Every row comes from one small tree of marks. The marks that hang from a mark follow it in brackets, in alphabetical order. Every link used is in the known rows. Which tree was each row made from?
Known rows
fupo[gubisi]: -1.905 -4.030  3.781  2.478 -3.406 -1.762  2.271  1.805 -2.709  3.368 -3.420 -2.237  1.336 -3.568  1.914 -0.392  3.573 -0.280 -0.913  3.723  2.177  4.611  2.994  2.160 -1.657 -2.255
fupo[fipe[kotos zumi]]: -1.612 -3.005  1.155  4.344 -2.284 -2.882  0.284  2.014  0.429  1.464 -1.162 -2.981  2.123 -4.427  3.488 -0.264  0.756  0.226 -1.479  0.982 -0.640  2.624 -1.397 -0.322  0.076 -0.430
fipe[fupo[sesin] kotos[tela] zumi]: -1.483 -1.393  0.948  1.547 -1.931 -2.112  1.077  1.308  2.622  0.117 -3.198 -3.974  0.772 -4.739  1.702 -0.261  0.903 -0.405 -1.295 -2.177 -2.438  0.688 -3.032  0.210 -0.144 -0.133
zumi[fipe[fupo[gubisi sesin] kotos]]: -3.196 -3.558  1.144  3.714 -3.374 -0.345  0.893  1.427  1.487  0.969 -2.766 -2.932  4.548 -4.104  1.239  0.246  0.581 -1.154 -1.819 -1.825 -2.795  2.269 -0.020  0.367 -0.330 -2.410
muba[fipe[fupo[gubisi] muta zumi] talogi]: -1.363 -0.310  3.424  1.772 -3.341 -4.887  3.635  1.886  2.643 -1.818 -3.529 -1.822  2.664 -2.020  4.390  1.647  1.779  1.699 -2.347  1.795  0.656  1.887 -1.467  0.457 -0.973 -1.162
fupo[fipe gubisi]: -2.270 -3.910  3.173  3.838 -4.067 -1.852  1.929  2.480 -2.398  3.002 -3.292 -1.558  2.228 -2.722  2.984 -1.850  1.789 -1.251 -0.854  3.352  0.991  4.373  3.977  1.088 -0.042 -2.006
zumo[kotos]: -0.730 -4.874  3.432  3.447 -1.536 -2.124 -0.023  2.304 -2.422  3.065 -3.162 -2.355  1.304 -2.941  1.166 -0.833  4.601 -0.224 -1.311  5.036  2.671  3.038  1.249  2.918 -0.639 -2.549
gubisi[fupo[fipe[kotos muta zumi] sesin[rifiz]]]: -1.186 -2.567  1.789  5.685 -4.509 -1.922  0.425  3.919  1.878  1.295 -1.299 -2.495  5.306 -2.305  3.316  2.038 -0.519  1.050 -2.714  0.467 -3.418  2.128 -0.441  1.287  2.745 -4.379
fupo[fipe[muta zumi] gubisi sesin[giku muba]]: -1.951 -4.488  4.519  3.298 -4.530 -1.895  2.506  4.877 -0.869  0.974 -0.739 -1.939  6.512 -1.119  4.049 -1.636 -0.130 -0.289 -2.416 -1.806 -1.818  2.870  2.424  0.068  0.724 -4.084
muba[fipe]: -1.261 -2.975  4.204  3.216 -2.283 -3.704  0.661  1.284 -1.951  1.944 -3.168 -2.590 -1.203 -2.001  3.397  1.056  4.117 -0.907 -0.970  5.551  2.077  2.979  2.478  1.248 -1.746 -1.757
fipe[fupo[gubisi]]: -1.996 -3.105  3.471  2.044 -3.567 -2.253  2.455  2.174 -0.434  2.438 -4.039 -2.612  1.668 -4.168  1.055 -0.765  3.021  0.030 -1.070  1.996  1.310  3.223  1.046  1.768 -1.498 -0.954
zumi[fipe[kotos[tela]]]: -1.053 -3.419  0.548  2.562  1.032 -3.096  0.362  0.627 -1.434  1.053 -0.719 -2.730  0.622 -2.556  1.589  0.750  3.100 -0.978  0.030  1.091 -1.401  4.639 -1.510  1.432  1.170 -2.085
zumi[fipe[fupo[gubisi] kotos[zumo]]]: -3.309 -2.598  1.281  2.439 -1.850 -1.447  1.861  1.541  1.637  1.159 -1.713 -4.114  2.213 -2.970  0.754  0.713  1.921  0.150 -1.249 -0.324 -1.446  2.084 -3.329  1.062 -0.575 -2.401
sesin[fupo[fipe[kotos zumi] gubisi] giku muba]: -3.313 -5.347  3.296  2.466 -2.913 -2.597  2.080  5.396 -2.119  2.194  1.180 -4.227  5.434 -2.392  4.861  0.634 -1.116  1.085  0.554 -4.175 -1.060  4.757 -0.206 -1.427 -1.192 -1.276
fipe[fupo kotos muta]:  0.300 -1.976  1.769  3.077 -0.540 -3.684  0.319  2.005  1.340  0.172 -1.586 -4.129  3.295 -3.877  0.204  0.132  3.760  1.334 -2.541  1.548 -0.384  2.427 -3.144  1.125  0.127 -2.838
zumo[kotos[fipe tela]]:  0.068 -3.869  2.162  0.549  0.273 -2.328  0.520  2.260 -1.600  2.947 -3.198 -3.352 -2.015 -1.072  1.048 -1.716  5.650 -1.709  1.227  4.736  0.150  2.913 -0.005  3.993  1.647 -2.509
fupo[gubisi sesin[giku muba[talogi] rifiz]]: -2.062 -6.999  7.627  2.955 -4.273 -1.577  3.430  4.042 -5.547  3.498  0.198 -2.154  5.211 -0.453  4.451  3.716 -0.194  0.570  0.281 -0.880  0.430  5.861  5.725  3.088 -3.370 -5.733
fipe[fupo[sesin[giku]] kotos[zumo] zumi]: -2.857 -2.834  4.443  2.890 -2.574 -1.781  1.280  1.855  2.740  0.843 -1.244 -5.938  1.514 -3.426  0.962  0.520  0.197  1.082 -1.829 -1.898 -3.076 -0.383 -3.032  0.453 -1.603 -1.893
gubisi[fupo[sesin[muba[fipe] rifiz]]]: -1.865 -4.174  5.124  3.729 -5.080 -1.906  1.177  4.871 -2.797  3.277 -2.806 -2.098  1.559  0.284  5.397  4.756  2.184 -0.757  0.026  3.124  1.197  3.731  3.803  2.901 -2.072 -4.830
zumi[fipe[fupo kotos[tela zumo]]]: -1.846 -1.828  0.767  1.641  1.022 -3.204  1.359  1.038  1.704 -0.088 -1.254 -4.370 -0.585 -1.691  0.298  0.350  2.749 -0.825 -0.112 -0.411 -2.300  1.729 -4.946  1.434  0.925 -1.627
fipe[fupo kotos[tela] muta zumi]:  0.488 -0.263  0.153  0.846  0.256 -4.370  1.364  1.807  3.138 -0.976 -1.673 -3.810  1.603 -4.177  0.863 -0.371  2.903  1.562 -2.187 -0.720 -1.711  1.524 -5.960  0.337  1.702 -0.986
zumo[kotos[fipe[fupo]]]: -0.349 -4.068  2.981  1.854 -1.236 -2.574  0.139  3.073  1.051  2.452 -3.400 -3.944  0.000 -2.532  0.087 -1.520  5.084 -0.840  0.118  3.467  0.089  0.930 -1.608  3.631  0.455 -1.226
muba[fipe[fupo[gubisi] kotos muta zumi]]: -1.556  0.277  0.574  1.413 -2.932 -3.111  1.436  1.957  3.301 -0.238 -2.833 -3.447  3.059 -4.147  3.214  1.038  1.718  2.220 -3.532  0.560 -0.756  1.287 -3.533 -1.585 -0.018 -2.033
fipe[fupo muta zumi]:  0.081 -1.761  3.185  2.287 -2.006 -4.948  1.832  2.509  3.186 -0.639 -2.420 -2.839  2.205 -4.291  0.536 -0.847  3.710  1.005 -2.965  0.839 -0.212  0.438 -3.774  1.523  0.630 -0.027

Which tree is each row?
-2.726 -3.815  5.116  1.213 -4.628 -1.368  2.707  2.680  2.456  2.033 -2.708 -4.254  1.481 -3.292  1.122 -1.218  0.974 -0.406 -0.316 -1.379 -3.753  0.773  0.446  1.746 -0.141 -0.820 => kotos[fipe[fupo[gubisi sesin[giku]] zumi]]
-2.027 -1.721  0.869  2.476 -1.270 -2.300  1.957  1.880  2.810 -0.227 -1.180 -4.060  3.924 -2.215  0.106  0.202  2.751  0.728 -2.721 -0.261 -2.160  1.691 -4.372  1.076  1.096 -4.033 => zumi[fipe[fupo[gubisi] kotos[zumo] muta]]
-0.413 -1.654  2.224 -0.544 -0.837 -4.403  2.469  2.061  2.937  0.668 -2.923 -3.892 -2.757 -3.167  0.995 -1.308  3.832 -1.061  1.002  0.395 -2.083  0.826 -4.055  2.700  1.205  1.688 => kotos[fipe[fupo zumi] tela]
-1.062 -2.839  3.890  1.873 -2.235 -4.224  1.263  3.648 -0.918  1.111 -2.723 -2.886  0.536 -1.665  3.942  1.418  3.715 -0.793 -0.368  2.004  2.421  2.302 -0.362  0.926 -2.840 -1.210 => sesin[muba[fipe[fupo]]]
-1.771 -4.950  5.624  4.745 -3.652 -2.345  2.720  4.171 -2.618  0.674 -3.234 -1.873  3.369  0.481  5.424  3.829  2.717 -0.621  1.485  3.457  2.312  5.904  2.916  4.737 -3.710 -3.954 => gubisi[fupo[sesin[muba[talogi]]]]
-2.757 -1.899  1.381  2.588 -3.017 -2.855  2.621  3.580  2.270 -0.066 -0.849 -4.848  3.659 -2.006  2.791 -0.780  0.581  0.451 -2.042 -1.544 -1.866  1.097 -2.900 -0.530  1.028 -2.015 => sesin[fupo[fipe[kotos[zumo] muta zumi] gubisi]]
-1.296 -1.982  1.869  1.398  0.436 -2.358  1.407  0.860 -1.630  2.010 -1.812 -4.985 -1.918 -1.676  1.526  0.574  3.753 -0.226  0.033  2.886  0.322  3.348 -1.916  2.048 -0.860 -3.268 => fipe[kotos[tela zumo]]
-1.700 -5.114  4.185  3.709 -2.579 -3.047  1.163  4.282 -2.701  3.028  1.898 -4.145  6.181 -1.679  1.698  0.804 -0.703  1.524 -1.252 -1.831 -3.006  4.733  2.400 -0.257  2.222 -4.896 => sesin[fupo[fipe[kotos muta] gubisi] giku rifiz]
-1.948 -5.896  4.023  4.989 -2.240 -1.277 -0.107  3.992 -3.511  2.375  0.415 -3.729  4.933 -1.261  3.941  0.132 -0.054 -0.917 -0.339 -0.612 -1.454  4.243  2.920  0.084 -1.293 -4.677 => fupo[fipe[kotos] sesin[giku muba]]
-1.218 -2.746  4.349  1.296 -1.603 -3.434  2.222  2.282  1.988  1.645 -2.659 -5.402 -2.587 -1.479  0.120 -0.725  4.937 -1.367  0.662  2.907 -0.851  0.081 -2.656  4.023 -0.978 -1.083 => kotos[fipe[fupo] zumo]
-1.582 -1.895  2.595  3.354 -1.542 -4.125  1.269  0.627  0.037 -0.210 -1.566 -3.060  0.708 -2.691  5.984  4.094  1.445  1.495 -0.744  2.873  1.089  3.400 -1.347  0.229 -2.918 -1.240 => muba[fipe[kotos zumi] talogi]
-1.607 -2.103  2.684  2.680 -1.140 -2.620  1.086  1.636  1.131  1.453 -2.050 -5.464  0.156 -3.317  0.650  0.757  3.171  0.553 -1.046  1.648  0.134  1.444 -3.412  1.629 -1.979 -2.149 => fipe[fupo kotos[zumo]]
-0.555 -5.534  6.521  5.420 -2.026 -3.876  2.043  4.271 -2.964 -0.722  0.322 -1.957  6.154  1.623  4.563  0.421  0.785 -1.001 -0.645  0.686 -0.893  4.426  3.829  2.117 -0.630 -5.435 => fupo[fipe[muta] sesin[giku muba[talogi]]]
-1.711 -3.836  3.363  3.565 -3.366 -3.655  2.328  3.808 -0.964  0.725 -2.136 -2.615  4.025 -1.430  2.172 -2.143  2.185 -1.231 -1.212  1.083 -0.292  3.347  2.796  0.763  1.407 -1.957 => sesin[fupo[fipe[muta] gubisi]]
-3.252 -5.851  5.886  3.718 -3.484 -3.075  2.217  3.691 -3.252  2.712 -1.130 -3.312  3.052 -1.407  2.269 -1.552  0.506 -0.785  0.700  0.431 -0.743  4.741  4.929  0.431  0.038 -1.252 => sesin[fupo[fipe gubisi] giku]
-2.034 -3.067  2.880  2.894 -3.951 -4.137  2.792  3.919  1.167  0.016 -1.964 -2.516  4.079 -2.545  2.847 -2.021  1.256 -0.475 -1.814 -0.735 -0.877  2.010  0.297  0.104  1.727 -0.166 => sesin[fupo[fipe[muta zumi] gubisi]]
-2.324 -5.475  4.395  1.362 -3.337 -2.837  3.024  4.734 -3.561  2.627 -1.806 -3.310  2.965 -2.046  3.419  0.674  3.330 -0.842  0.934 -0.378  2.694  4.809  2.018  1.899 -3.041 -1.415 => sesin[fupo[gubisi] muba]
-0.434 -1.913  0.242  2.812  0.181 -3.024  0.300  1.251  2.612 -1.765 -1.652 -3.139  3.422 -2.199  0.073 -0.513  2.282 -1.537 -2.130 -1.755 -4.336  1.272 -2.737  0.856  2.852 -3.230 => zumi[fipe[fupo[sesin] kotos[tela] muta]]
 1.097 -2.274  1.198 -0.055  0.365 -3.577  1.118  2.630  1.681  0.803 -2.371 -3.134 -0.362 -1.485  0.959 -2.103  5.518 -0.244 -0.907  2.990 -1.246  1.050 -3.616  3.373  3.595 -2.219 => zumo[kotos[fipe[muta zumi] tela]]
-1.041 -0.888 -0.815  1.722 -1.611 -2.547  1.972  2.195  0.654  0.521 -1.752 -2.314  3.177 -3.003  3.288 -1.691  0.945  0.675 -2.217  0.075 -1.836  3.729 -1.696 -0.807  2.950 -2.645 => fupo[fipe[kotos[tela] muta zumi] gubisi]
 0.136 -1.642 -0.058  2.115  1.577 -4.397  0.578  1.412  1.865 -1.287 -0.806 -3.032  2.576 -2.429 -0.026 -0.194  3.408 -0.211 -1.616 -0.458 -2.924  2.707 -4.579  0.998  3.010 -2.379 => zumi[fipe[fupo kotos[tela] muta]]
-3.002 -3.714  1.519  4.785 -4.589  0.399  0.577  1.881 -1.522  2.663 -3.138 -2.830  4.098 -3.280  3.421 -0.995 -0.195 -1.535 -1.659  1.042 -1.247  3.563  4.053 -0.244 -0.435 -3.818 => fupo[fipe[kotos] gubisi sesin]
 0.880 -0.823  1.842 -0.592 -0.237 -5.169  2.543  2.414  4.046 -0.734 -2.328 -3.825 -1.104 -2.445  0.365 -1.812  4.706 -0.406 -0.474  0.427 -2.769  0.280 -5.094  2.787  2.904  0.062 => kotos[fipe[fupo muta zumi] tela]
